What can hang from each mark:
kebodu: kegu
fuma: selal
sosom: fuma pezos
kegu: selal vomon
vadivoz: selal
selal: fuma kegu nibizim vadivoz
nibizim: selal
pezos: sosom
vomon: kegu vadivoz

Each row was made from one small tree. The marks that hang from a mark follow it in brackets, in alphabetical order. Every link used is in the known rows. Write each row's tree.
Known rows:
kegu(selal(nibizim) vomon): [-28.2  -8.1  12.4 -31.1 -25.8  -9.9  18.8   5.1   0.8   9.1 -11.5 -26.4
   8.3  -1.3   5.9  -1.6  10.1  25.0   3.2  -3.5 -11.0 -26.6 -11.3]
sosom(fuma(selal) pezos): [-22.3   4.9   4.5 -15.8 -33.2  20.8 -19.5   2.3  11.1 -19.1 -12.9 -16.5
  -1.4 -24.3   0.2  34.5  43.5 -29.4  35.7  11.1 -12.9 -29.0 -22.0]
sosom(pezos): [-18.9  10.4  14.4 -14.8 -30.7   0.9 -19.5   0.1   4.1 -16.5 -25.4 -17.6
   4.0  -9.6  -6.2  24.2  14.9   0.2  36.4   7.8 -10.0 -36.2  -9.0]
kegu(selal(nibizim vadivoz) vomon): [-20.7  -7.7   1.5 -32.3 -12.9 -14.9  16.0  19.1  -4.6   0.6  -9.1 -20.1
  22.0   4.4  12.8 -15.9   5.8  35.2  -5.8   8.2  -3.7 -27.8 -20.3]
selal(fuma nibizim vadivoz): [  6.6   0.9  -5.2   0.8 -16.3   3.4  -2.1  30.5  -3.9 -15.0 -16.6 -26.1
  14.1   9.8  21.0 -19.6  14.5  18.5  -6.7  17.1  13.1 -24.3 -23.2]
vomon(kegu vadivoz(selal(fuma))): [ -2.6  -4.7   4.5   3.1 -22.1   8.4  -7.6  -7.7  -7.6 -11.5  -8.8 -19.1
   4.0 -24.6  13.2  11.0   1.5  -5.1  19.4  15.9 -17.7 -43.6 -16.2]
pezos(sosom(fuma(selal))): [-10.4  -9.8  -1.3  -8.6 -40.5  13.1 -28.2   1.3  27.3 -18.1 -14.9 -18.4
   2.2  -9.4   7.2  23.6  45.5 -15.4  32.0  15.2 -12.3 -19.9  -8.4]
kebodu(kegu(vomon)): [  4.8   0.4  37.2 -33.0 -22.3 -21.3 -11.5   4.8  -9.5  -1.9 -16.7 -26.4
   5.4  -5.2 -10.1  10.4   3.8  18.5  28.4  12.8 -11.5 -34.4  -7.9]
kebodu(kegu(selal(fuma vadivoz) vomon)): [  4.7  -8.2  22.5 -15.6  -6.2 -10.3  -2.6  17.1 -10.2 -10.4  -2.3 -31.8
  12.5  11.3  -2.0 -13.7  14.0  19.4 -19.2  27.5   9.0 -35.2 -19.1]
nibizim(selal(kegu)): [ -5.8  -5.7   6.6  -5.7 -38.6   8.5 -28.6  -4.9  24.7   5.4  -2.7 -19.1
  12.3  -0.3  -7.0 -14.2  35.7   2.7  40.3  10.9   1.1 -25.3  -3.3]
vadivoz(selal(fuma nibizim)): [  3.4   0.2  -3.3  10.1 -38.1  19.5  -4.7  21.5  -3.7  -3.1  -8.3 -33.0
  -7.0  -4.0  11.4 -12.0  28.8   4.9   3.6   5.5  -4.9 -15.0  -7.1]
selal(kegu nibizim vadivoz): [  9.8  11.8  -7.3 -13.8 -12.8  -0.7 -14.5  26.7  -1.4  -0.5 -16.7  -2.3
  20.3   7.6  11.1 -24.2   7.8  30.2  19.3  17.4  -4.6 -19.7 -17.0]
kegu(selal(vadivoz) vomon): [-20.2 -12.6  13.4 -35.8 -19.7 -17.8  -5.0   8.1  11.2  -4.0  -6.4 -21.6
  25.1   3.7   0.4  -6.0  12.1  21.9  -1.5   8.3  -6.7 -38.4 -17.3]
kegu(vomon): [-10.6  -4.1  22.6 -37.0 -35.4 -20.4 -14.2   1.0  10.4  -5.9 -16.7 -27.0
  10.2  -9.8  -5.8  12.4   8.5  10.5  24.3  -7.3 -13.3 -34.7  -9.5]
kebodu(kegu(selal(fuma nibizim) vomon)): [ -2.8  -4.4  21.1 -11.6 -12.8  -2.5  18.4  14.2 -20.4   2.3  -7.3 -36.3
  -3.1   5.7   2.9 -10.4  10.9  21.8 -13.8  15.1   4.1 -24.4 -12.7]
vomon(kegu vadivoz): [-18.0  -7.0  17.6 -19.3 -12.4 -15.5  -3.3 -20.3   0.3  -8.0 -21.6 -10.0
  18.2 -18.3  14.3  22.3 -12.5   7.4  38.0  17.0 -20.1 -57.0 -18.7]
kebodu(kegu): [  6.6  -2.6  37.3 -10.5 -22.0  -8.7 -17.8   5.1   0.3  -0.8 -19.9 -22.7
   9.7   5.8  -4.3   8.7  16.8  10.9  32.3  24.9  -9.0 -38.5  -3.9]
fuma(selal): [-10.8 -11.8  12.9 -13.1 -37.6  -0.6 -23.2   8.8  23.4   1.0 -22.6 -25.6
  15.0  -5.9   3.6  15.6  43.6 -11.6  31.4   1.2  -6.7 -37.9 -24.0]
nibizim(selal(kegu vadivoz)): [  0.1  -4.0  -4.1  -6.0 -26.1   4.7 -30.0   9.4  18.4  -2.2  -0.2 -12.0
  25.6   6.4   0.8 -26.9  32.7  13.2  30.9  21.9   9.2 -26.4 -12.8]
vomon(kegu): [ -2.3  -7.7  21.3 -17.4 -16.0 -13.0  -3.6  -5.5   6.3  -4.6 -25.6  -8.5
  14.8  -4.7   5.0  16.9   9.6   1.2  35.7  11.4 -20.6 -47.4 -18.9]
vomon(kegu vadivoz(selal(nibizim))): [-12.4  -0.5  -1.2  -7.5 -15.8   4.8  11.5  -2.9 -21.8   2.7 -15.6  -8.5
   9.0 -26.0  24.1   8.0 -10.1  16.8  36.7  17.3 -28.6 -34.9 -14.7]
kegu(selal(fuma nibizim)): [-16.0 -10.4   5.2   5.4 -24.9  10.8  12.5   9.2   8.8  -0.8  -9.1 -33.4
   1.2  10.9  13.7 -10.2  26.8   7.7 -13.2   8.6   5.3 -28.6 -10.8]
nibizim(selal(fuma kegu(vomon) vadivoz)): [  7.3  -0.1  -9.9 -13.1 -26.7   2.7 -23.6  16.2   7.0 -10.9   7.6 -25.7
  14.7  -2.9  -5.1 -32.1  24.1   9.5   6.6  10.2  18.3 -18.5 -19.9]
nibizim(selal): [-18.2 -13.9  13.0  -5.1 -42.2   3.8 -16.8  -5.5  23.6  -0.9  -7.3 -32.9
  13.6   0.4   3.2  -0.9  37.7  -0.1  36.1  13.2   6.4 -34.7  -4.5]
vadivoz(selal(fuma kegu)): [ 17.1   3.7   2.4   6.7 -41.4  21.0 -35.0  11.5  10.3  -0.9  -2.5 -19.8
  -3.0  -5.3 -10.4 -13.2  32.6  -4.7  12.8   4.3 -14.1 -18.7  -2.1]

Which tree is each row?
[-12.9   4.7  -6.9 -13.9 -36.6   6.7   3.4  10.8 -21.2  -7.3  -2.0 -37.6
  -4.5 -28.5  13.8  -3.5  -6.0  16.7   4.6  -1.7  -9.7 -21.6  -9.4]
kegu(vomon(vadivoz(selal(fuma nibizim))))
[-18.0 -10.9   1.6 -10.4 -12.3  -1.9   8.6  17.2   5.7   2.1 -12.8 -16.3
  24.1  15.6  19.0 -17.3  18.3  28.7  -2.8  21.2   1.3 -30.9 -15.8]
kegu(selal(nibizim vadivoz))
[-11.1  18.2  -1.4 -38.1 -30.4  12.7 -21.5   4.6   0.1 -13.3  -5.4  -6.4
  -6.7 -34.8 -14.6  24.9  27.9 -19.8  37.3  -4.1 -23.1 -19.0 -24.1]
sosom(fuma(selal(kegu(vomon))) pezos)
[ -3.1  -2.6 -24.6  -5.8 -21.9  13.4  -9.7  25.6   7.4 -20.8 -14.3 -10.4
  12.6  -1.5  26.9   0.2  34.8   8.2  17.4  27.8   0.0  -8.5 -22.1]
pezos(sosom(fuma(selal(nibizim vadivoz))))
[-15.6   7.7  -9.3 -33.1 -25.7  -5.0  -7.5   9.2 -10.2   7.7 -13.6 -14.5
  10.3 -30.5  10.1   2.3   0.3  16.3  31.5  -6.8 -13.9 -27.0 -29.9]
fuma(selal(kegu(vomon(vadivoz)) nibizim))
[  2.6  -1.2  -9.5  -7.9 -36.5  17.7 -38.8   1.8  27.2 -12.3 -10.4  -4.9
   1.7 -10.0  -1.9  11.0  42.2 -12.3  36.2  14.3 -16.2 -12.8  -7.2]
pezos(sosom(fuma(selal(kegu))))
[ 10.0  -0.8  -5.0 -14.2 -21.1   0.9 -37.0  23.2  17.1  -2.1 -16.3  -5.0
  26.8  -0.6   2.1  -9.0  37.5   1.0  26.2  12.4  -5.4 -30.9 -33.1]
fuma(selal(kegu vadivoz))
[ -2.2 -16.3   6.5  -0.8   0.6  -3.1   6.0   4.4   7.7 -12.5  -9.9 -13.5
  20.9  11.0  12.1  -7.8  18.5   2.5 -11.4  25.8   0.9 -46.3 -30.5]
vomon(kegu(selal(fuma vadivoz)))
[ -9.6  -8.5  27.1  -4.9 -11.0   1.1  12.4   8.2  -8.7  12.8 -14.4 -22.3
   7.2  14.3   9.2  -5.7  17.9  25.3   9.4  28.7  -4.3 -30.4  -5.4]
kebodu(kegu(selal(nibizim)))
[ -3.3 -11.6  -2.8   7.6 -30.0   8.8 -20.0  13.8  18.3 -17.1  -0.7 -37.5
  18.2   9.6  10.1 -22.2  39.9  -1.0   5.5  23.8  27.7 -30.2 -19.0]
nibizim(selal(fuma vadivoz))
[-32.4 -13.1  13.2 -20.6 -30.8  -7.6  -1.4 -13.7   8.2 -10.7  -0.6 -39.5
   8.1 -14.2   3.6   6.7  -0.4   6.7  -8.9   0.9  -2.1 -47.0 -10.7]
kegu(selal(fuma) vomon(vadivoz))
[  7.7  13.1  -6.4 -36.3 -14.3 -14.7  -6.6  27.9 -12.1  -0.7 -11.6  -5.1
  17.9  -3.8   5.0 -23.4  -4.2  37.1  15.0   4.1  -8.4 -16.5 -21.3]
selal(kegu(vomon) nibizim vadivoz)
[ -2.8  -8.3 -13.0  -8.4 -27.9   9.8 -29.0  14.7  22.7 -25.6 -13.1 -12.2
  16.8  -2.4  14.5   9.4  41.4  -5.3  21.6  25.9  -2.4 -20.2 -19.8]
pezos(sosom(fuma(selal(vadivoz))))
[ 12.0  10.4  -2.7   1.9 -25.6  10.8 -10.7  17.5   0.9  -1.1 -12.2 -19.0
  -1.6   3.9   4.5 -18.2  16.3  10.6   7.2   4.1   0.6 -17.0 -11.9]
selal(fuma kegu nibizim)
[-33.4 -12.4   8.0 -11.9  -3.7  -5.6  27.9 -16.0  -8.8   5.6 -16.6  -8.0
  17.5 -10.6  27.0   8.6 -11.0  21.2  17.5  20.4 -16.7 -48.3 -19.9]
vomon(kegu(selal(nibizim)) vadivoz)
[  8.6  10.2  -4.9  -5.2 -33.9  16.1 -15.1  19.2  -4.2  13.3  -8.9  -8.0
   1.7  -6.0   1.5 -15.9  20.9  18.1  29.3   4.4 -24.8 -10.7  -1.0]
vadivoz(selal(kegu nibizim))
[ -1.5  -0.3  -5.2 -27.9 -26.7  -7.5 -22.7  11.3   8.4  -2.6   3.5 -14.8
  22.7  -4.8  -6.5 -24.9  19.1  19.4  28.1   9.6   3.1 -22.3 -18.0]
nibizim(selal(kegu(vomon) vadivoz))
[-26.3 -11.8  34.1 -30.3 -16.5 -17.4   0.3 -14.9  -9.6   2.6  -5.4 -27.3
  13.5 -12.6  -1.3  12.1 -10.0  24.3  14.8  21.5 -11.5 -49.1  -6.1]
kebodu(kegu(selal vomon(vadivoz)))
[  9.2  -2.4  -9.8   8.6 -26.1  14.3 -30.2  15.0  17.6 -11.7   4.3 -22.5
  18.3   8.4   1.1 -33.3  36.8   3.0  10.5  23.3  22.2 -23.7 -17.1]
nibizim(selal(fuma kegu vadivoz))
[ -5.8   6.8  14.0 -22.8 -21.3  -3.9   3.6   9.6 -38.7   5.2  -5.9 -25.4
   1.6 -25.7   9.7   0.8 -15.5  34.4  28.1  17.4 -20.9 -25.0  -3.5]
kebodu(kegu(vomon(vadivoz(selal(nibizim)))))
[-10.0 -10.9  38.0 -29.3 -19.0 -15.9  -0.5  -3.6  -2.7   5.7  -7.7 -27.0
   8.5   1.4 -11.2   5.8  13.8  19.4  10.5  15.4 -10.9 -38.6  -4.6]
kebodu(kegu(selal vomon))
[  6.3   9.0 -15.1 -33.0 -15.9  -7.8  -9.0  36.7  -8.1   3.9 -14.6  -6.9
  19.4 -10.0   8.0 -17.4  18.6  20.9  18.2   0.2  -4.0 -16.2 -40.2]
fuma(selal(kegu(vomon) nibizim vadivoz))
[ -9.1  -2.9 -14.0  -4.0 -34.2  17.2  -7.5  11.9  11.3 -13.1 -16.7 -17.3
  -1.0  -7.6  20.4  12.5  38.9  -2.1  26.8  15.2  -8.1  -9.1 -11.6]
pezos(sosom(fuma(selal(nibizim))))
[ -9.9  -9.5  -3.0   4.4 -11.9   8.3  10.2  22.3   4.9  -7.0  -8.6 -27.7
  15.1  17.5  20.3 -22.6  23.7  18.0 -24.1  20.8  14.3 -29.0 -21.5]
kegu(selal(fuma nibizim vadivoz))
[ 16.7  15.0 -12.3 -21.7 -13.8  -4.3  -5.1  31.7 -13.7  -9.5  -7.4 -15.2
   8.6  -0.5   6.1 -30.5  -0.4  28.8  -6.2   3.4   3.4 -14.3 -25.4]
selal(fuma kegu(vomon) nibizim vadivoz)
[-13.8  13.2   0.5 -35.4 -23.7 -12.5  -4.5   0.0 -14.1   2.4 -11.1 -12.5
   9.0 -24.0   6.9  -2.3 -22.9  32.1  27.7  -3.5 -17.1 -28.1 -11.0]
selal(kegu(vomon(vadivoz)) nibizim)
[ -3.8   6.8   4.6 -24.8 -30.7  -6.9 -24.4  -6.0  -0.3 -11.5  -3.3 -24.6
   3.6 -21.9  -4.8   0.0 -12.5   9.3  11.6  -4.9  -7.8 -35.1 -10.7]
selal(fuma kegu(vomon(vadivoz)))
[  8.4   4.9 -15.7 -14.8 -14.8  16.7 -11.9  27.9   4.6  -2.3  -3.7  -1.3
  15.0  -7.1  18.2 -12.7  37.1   0.6  18.6  18.1  -7.9 -13.6 -30.5]
sosom(fuma(selal(kegu nibizim vadivoz)))
[ -4.1  -4.8  -7.6 -11.8 -18.6  -0.3  -6.1  34.4   2.4  -2.3 -24.1 -18.1
  24.7   1.2  23.8  -6.2  33.7  11.6  16.5  14.4   5.3 -26.5 -38.1]
fuma(selal(nibizim vadivoz))
[  1.2   2.8 -10.0 -30.1 -37.7   6.0 -32.1   3.2  16.8 -12.9  -6.2  -6.4
  -1.5 -20.2  -9.2  13.0  30.3  -5.6  31.7   0.0 -20.0  -8.3 -10.5]
pezos(sosom(fuma(selal(kegu(vomon)))))
[ -2.0  15.4 -11.9 -16.6 -15.8  22.7 -32.3  17.8   5.1 -19.7  -7.7   4.1
  11.6 -18.8  -1.1  10.8  37.8 -16.5  30.7  20.4 -10.1 -20.8 -30.3]
sosom(fuma(selal(kegu vadivoz)) pezos)
[  2.3   6.2 -21.1  -4.0 -30.6  22.6 -18.0  13.3  11.3  -6.0 -11.3  -2.0
  -1.8  -8.3  11.3   1.2  36.5   2.2  31.4  14.0 -14.1  -1.6 -11.3]
pezos(sosom(fuma(selal(kegu nibizim))))
[-24.1 -16.8  13.5  -1.7  -9.7   0.1   7.6 -23.1   5.4  -9.3  -9.3 -19.6
  12.0  -9.9  15.3  11.6  -0.3  -1.7   2.2  18.1  -7.2 -57.6 -21.1]
vomon(kegu(selal(fuma)) vadivoz)
[  9.8   0.3 -19.3  -8.9 -23.5  14.4 -41.6  15.7  21.5 -20.3  -7.7   3.1
  14.4  -3.1   4.8  -1.7  38.6  -1.9  25.5  24.8  -7.2 -12.9 -18.1]
pezos(sosom(fuma(selal(kegu vadivoz))))
[  7.8   2.1  -4.0 -36.6 -21.5 -11.0 -30.4  25.6   7.1  -1.4 -13.2  -8.4
  24.2 -11.2  -4.8  -6.5  25.9   7.4  21.5  -0.6  -8.4 -28.8 -37.2]
fuma(selal(kegu(vomon) vadivoz))
[  8.8  12.6  -2.8 -20.2 -27.2  -1.6  -3.6  16.9  -9.1  -2.1  -9.5 -22.2
  -4.4  -6.1  -0.9 -16.7   3.5  17.9   3.5  -7.7  -4.7 -13.6 -14.9]
selal(fuma kegu(vomon) nibizim)
[ 17.9   9.5  -9.9   9.0 -35.1  26.1 -15.0  22.7  -4.5   4.5  -4.0 -17.9
  -6.3  -4.4   2.6 -23.8  24.6   7.3   9.4   4.8 -11.6  -7.1  -5.5]
vadivoz(selal(fuma kegu nibizim))
